Every row comes from one small tree of marks. The marks that hang from a mark follow it in brackets, in alphabetical order. Every link used is in the known rows. Which tree was each row made from?
In the rows, zero is written as 128.
Known rows
zeda{kepuzot lafem{kopu} mobilu sikon}: [ 85 101  80 166 104 147 127 105 127 193 161 143 119  83  49 143 142 134
 171 128 109 111 108  85 150  87 137 142 119]
kopu{lafem{zeda{kepuzot mobilu}}}: [154 126 110 132 115 104 144 130 133 164 124 100 138  94  85 115 126 145
 194 141 125 141  40  72 107 131 120 142 146]
viram{kepuzot{zeda{lafem}} lobivu}: [118  96  56 103 125 121 151 126 116 140 143 118 130 103 117 131 173 155
 162 102  94 152 126  58 193  87 112 133 113]
nifed{mobilu}: [159 111 100 163 134 128 143 118 101 126 114 124 117 100  98 137 125 131
 142 110 129 153 115 108 126 120 149 131 144]
kepuzot{viram{lobivu sabobef} zeda{rusa{fefibur} sikon}}: [158  70  84 133  97 132 144 145 120 135 149 165 133 139 133 114 172  57
 158  87 121 177 142 161 151  58 142 177  70]
kopu{lafem{zeda{lobivu}}}: [143 119  93 113  98 134 144 122 126 128 133  89 154 101 108 121 142  88
 166 127 112 145  16  89 158 122 127 123 134]
sikon{zeda{kepuzot{viram} lobivu mobilu{nifed} rusa}}: [152 105 111 198 123 103 134 109  80 186 126 120 121 108 112 156 136  53
 160 156 121 121  79 135 181  89 176 118 160]
kepuzot{viram{sabobef} zeda}: [194  82 111 151 122 117 143 141 110 135 139 143 148 121 109 104 169 103
 149 109 130 169 131 133  96 115 131 162 108]
lobivu{zeda{lafem{kopu}}}: [ 86 104  80 133  92 182 153 106 106 182 169 119 154 117  64 139 157 115
 155 112 120 133 122  79 171  97 130 113  89]
zeda{lafem{kopu} rusa sikon}: [ 54 106  76 132  90 154 125 107 125 176 159 129 135 106  99 158 146  91
 134 114 111 119 116 110 199  80 158 120  81]
lobivu{zeda}: [142 105  93 118 113 155 145 118 103 141 122 105 138 122  94 131 149 107
 156 115 127 142 113 102 144 113 134 126 102]
viram{lobivu{zeda{kepuzot lafem rusa}} sabobef}: [111 129  76 122 148 134 147 108 128 167 162 154 134 141 104 142 156 115
 156 118 136 144  98 100 216  66 116 127 114]
kepuzot{zeda{lobivu mobilu rusa}}: [132  75  72 168 125 120 135 115  96 188 118 117 131  96 130 128 152  77
 165 129  68 137  65  98 190  76 158  99 112]
kepuzot{viram}: [182  96 119 117 138 119 143 127 105 136 130 110 132 124  95 120 136  81
 156 119 142 156 131 135 123 133 133 153 120]
sabobef{viram{kepuzot lobivu{zeda}}}: [127  95  50  98 149 108 200 145 104 105 151 123 128 142 130 127 158 117
 138 107 128 159 154 105 151 118  95 125 123]
viram{kepuzot{zeda{lafem{kopu}}} lobivu sabobef}: [105  97  43 138 120 128 159 158 124 156 192 165 146 114 100 128 170 138
 153  90 102 164 148  79 165  86  88 134 106]
kepuzot{viram{lobivu sabobef} zeda}: [197  73  86 118 135 107 158 148 112 127 157 158 138 124 120  95 174  99
 176  90 121 180 137 129 122 101 112 172 102]
sikon{zeda{lafem mobilu}}: [117 105  96 167 109 122 117 107 122 173 138 124 122 100  65 102 153 140
 152 142 111 136  88  71 143  88 142 129 120]
sabobef{viram{kepuzot{zeda{lafem{kopu} lobivu sikon}}}}: [ 59  73  29 169  80 145 171 115 111 126 169 136 140  92 118 148 195 117
 114 115  83 119 114  89 178  78 143 114 118]
lobivu{viram{sabobef} zeda}: [164  98  75 134 145 132 144 161 115 143 153 143 137 152  90 117 129 102
 155  92 146 161 117 133 123 100  99 136 125]
viram{kepuzot{zeda{mobilu sikon}} lobivu}: [119  61  39 116 122 100 146 149 117 149 132 130 110  96 124 127 171 148
 181 105  80 145 135  79 145  85 116 148 110]
zeda{kepuzot lobivu rusa{fefibur} sikon}: [127 123  92 166 100 163 114 107 120 125 108 125 111 101 102 166 123  34
 137 123 113 119  72 147 204  62 163 134 128]
zeda{lobivu rusa}: [132 113  86 136 139 130 128 115 108 143 120 110 129 112 128 147 124  40
 136 125 104 136  71 128 209  99 148 101 126]
viram{kepuzot lobivu sabobef}: [154 120  71 115 167  94 147 176 129 113 152 154 124 136 112 126 128 107
 139 101 130 175 143 123 138 121  74 145 141]
kopu{lafem}: [156 113 111 106 108 136 137 140 122 144 119 106 139 118  86 124 113 105
 155 112 119 158  89  97 129 139 125 152 115]
mobilu{nifed}: [156 110 123 138  94 138 143 129  92 135 105 114 125 102 105 152 123 103
 140 100 115 152 122 130 138 143 141 144 123]
rusa{fefibur}: [170 115 121 143  98 162 134 137 114 123 113 120 126 117  73 121 114  78
 142 103 124 163 118 130 122 113 127 150 110]
zeda{lafem{kopu} lobivu mobilu rusa sikon}: [ 51  82  56 167 109 149 127 101 116 214 173 142 131 105  87 151 143  68
 149 132  81 118  75 103 219  62 151  98 103]

Write each row's tree
[147  96  89 181 136 130 139 114  93 191 142 131 111 102  67 153 106 107
 178 115 103 130  59 105 195  90 124 125 180] => zeda{kepuzot lafem lobivu{viram} mobilu{nifed}}
[132 145  92 126 117 122 138 109 130 140 123  87 148  99 128 150 130  77
 166 141 121 124   4  95 198 103 146 109 145] => kopu{lafem{zeda{kepuzot lobivu rusa}}}
[164 116  72 139 175  94 132 192 126 123 152 141 127 147 106 132 100 106
 129 101 148 167 136 138 115 124  77 137 162] => lobivu{viram{kepuzot sabobef}}
[127 127  44 171 167  86 114 175 121 131 157 140 127 146 134 142 116  56
 111 128 138 141  88 141 187  70 113  98 167] => sikon{zeda{lobivu{viram{kepuzot sabobef}} rusa}}
[127  75  75 155 120 132 122 117 117 151 126 131 112  96  91 128 144  79
 159 128  87 130  70 115 155  92 136 133 131] => zeda{lobivu mobilu sikon}
[143  97 101 167  98 121 153 117  95 156 123 110 137  89 116 132 144  96
 166 127  94 143  42 112 145 123 137 112 147] => lafem{zeda{lobivu mobilu{nifed}}}
[119  81  39  94 110 116 142 142 119 105 125 119 117  91 140 141 179 137
 163  92  94 139 141  90 163  86 124 152 104] => viram{kepuzot{zeda{sikon}} lobivu}
[ 76  91  32  89 138 103 184 137 112 115 146 123 121 147 165 152 170 100
 124 112 125 140 149 122 188  90 126 118 101] => sabobef{viram{kepuzot lobivu{zeda{rusa sikon}}}}
[115 110  89 150 133 107 116 115 123 171 112 126 105  98 107 151 127 104
 161 137 112 116  96 118 160  94 154 133 123] => zeda{kepuzot mobilu rusa sikon}
[ 81 130  54 151  98 137 130 102 126 135 147 110 136  77 133 168 157  61
 160 128 116  95  49 121 202  70 160 102 122] => lafem{kopu zeda{kepuzot lobivu rusa sikon}}
[124  94  55 152 188  91 145 183 113 201 162 141 139 177 113 136 110 102
 145 124 140 161 128 126 146  93  92 100 142] => lobivu{viram{kepuzot sabobef} zeda{mobilu rusa}}
[156 124 122 164 102 108 149 118 105 156 112 109 127  80 106 142 136 144
 179 127 120 134  73 104 114 133 137 133 151] => lafem{zeda{kepuzot mobilu{nifed}}}
[110 127 100 174  97 113 158 127  97 201 140 116 140  90 117 164 124 105
 178 125 118 127  88 113 146 118 150 103 125] => lafem{kopu zeda{kepuzot mobilu{nifed} rusa}}
[153  96 112 122 110 101 142 120 135 162 137 102 139 106  89 115 150 130
 200 146 143 132  60  98  98 118 141 168 134] => kopu{lafem{zeda{kepuzot{viram} mobilu sikon}}}
[136  63  69 164 112 127 133 141  93 164 129 135 107 106  98 149 116  77
 168  98  92 134  80 141 160  93 134 138 148] => zeda{lobivu{viram} mobilu{nifed} sikon}
[118  73  72 138 108 114 165 133  92 188 139 128 127 101 113 142 161 168
 172 103  75 160 129  64 176 100 116 134 122] => viram{kepuzot{zeda{lafem mobilu{nifed}}} lobivu}
[183 126 119 125 133 103 146 110 120 114 131  94 138 101 108 123 154 111
 179 133 160 135  85 120 117 127 136 147 142] => lafem{zeda{kepuzot{viram}}}
[114  78  38 176 120 112 140 162 135 159 197 166 138 111  94 110 143  75
 176 104 113 139  57 135 122  75 101 121 137] => lafem{kopu zeda{lobivu{viram{sabobef}} mobilu sikon}}
[141  95  63 146 124 130 139 132 100 123 117 102 136  93 128 144 160 100
 142 120  89 136  96  90 173 101 131 112 140] => viram{kepuzot{zeda{lobivu}}}
[143 104  60 104 158  85 187 158 114  91 143 131 115 124 132 124 137 108
 132 102 123 166 150 119 139 133  90 137 138] => sabobef{viram{kepuzot lobivu}}
[ 82  94  67 178  74 157 139 124 122 175 160 129 141 103 105 134 143  37
 164 125  97 131  56 130 170  63 149 103  97] => lafem{kopu zeda{lobivu mobilu rusa{fefibur} sikon}}
[164 119 113 147 157 122 146 124 110 165 148 134 148 156 112 144 146  77
 147 137 168 145 122 148 148 101 138 134 122] => lobivu{zeda{kepuzot{viram{sabobef}} rusa}}
[ 69  75  60 119 105 140 161 122 100 186 153 130 122 128  98 161 168 159
 164 115  99 140 136  79 187  88 118 136 114] => viram{kepuzot lobivu{zeda{lafem mobilu{nifed} sikon}}}
[124 107 108 186 159 110 142 129 120 231 194 169 145 138  68 133 128  89
 160 143 144 147 122 128 150  94 124 128 128] => zeda{kepuzot{viram{sabobef}} lafem{kopu} mobilu rusa}
[176 115  70 145 159 126 129 132 111 120 130 118 109 101  90 144 106  72
 174 105 123 128  67 124 182  92 117 130 172] => zeda{kepuzot lobivu{viram}}
[119 107  65 135 161 131 144 157 124 158 175 137 144 166  84 134 133 140
 132 111 150 156 127 102 156  94  84 122 143] => lobivu{viram{kepuzot sabobef} zeda{lafem}}
[126  55  79 177  66 144 138 112  86 164 107 129 121  73 117 146 171 106
 163 109  59 130  79 109 154  90 168 139 118] => kepuzot{zeda{lobivu mobilu{nifed} sikon}}
[172 102 131 176 164 105 135 120 126 187 161 161 131 131  54 110 137 127
 162 147 146 156 106 117 116 109 110 157 153] => zeda{kepuzot{viram{sabobef}} lafem mobilu}
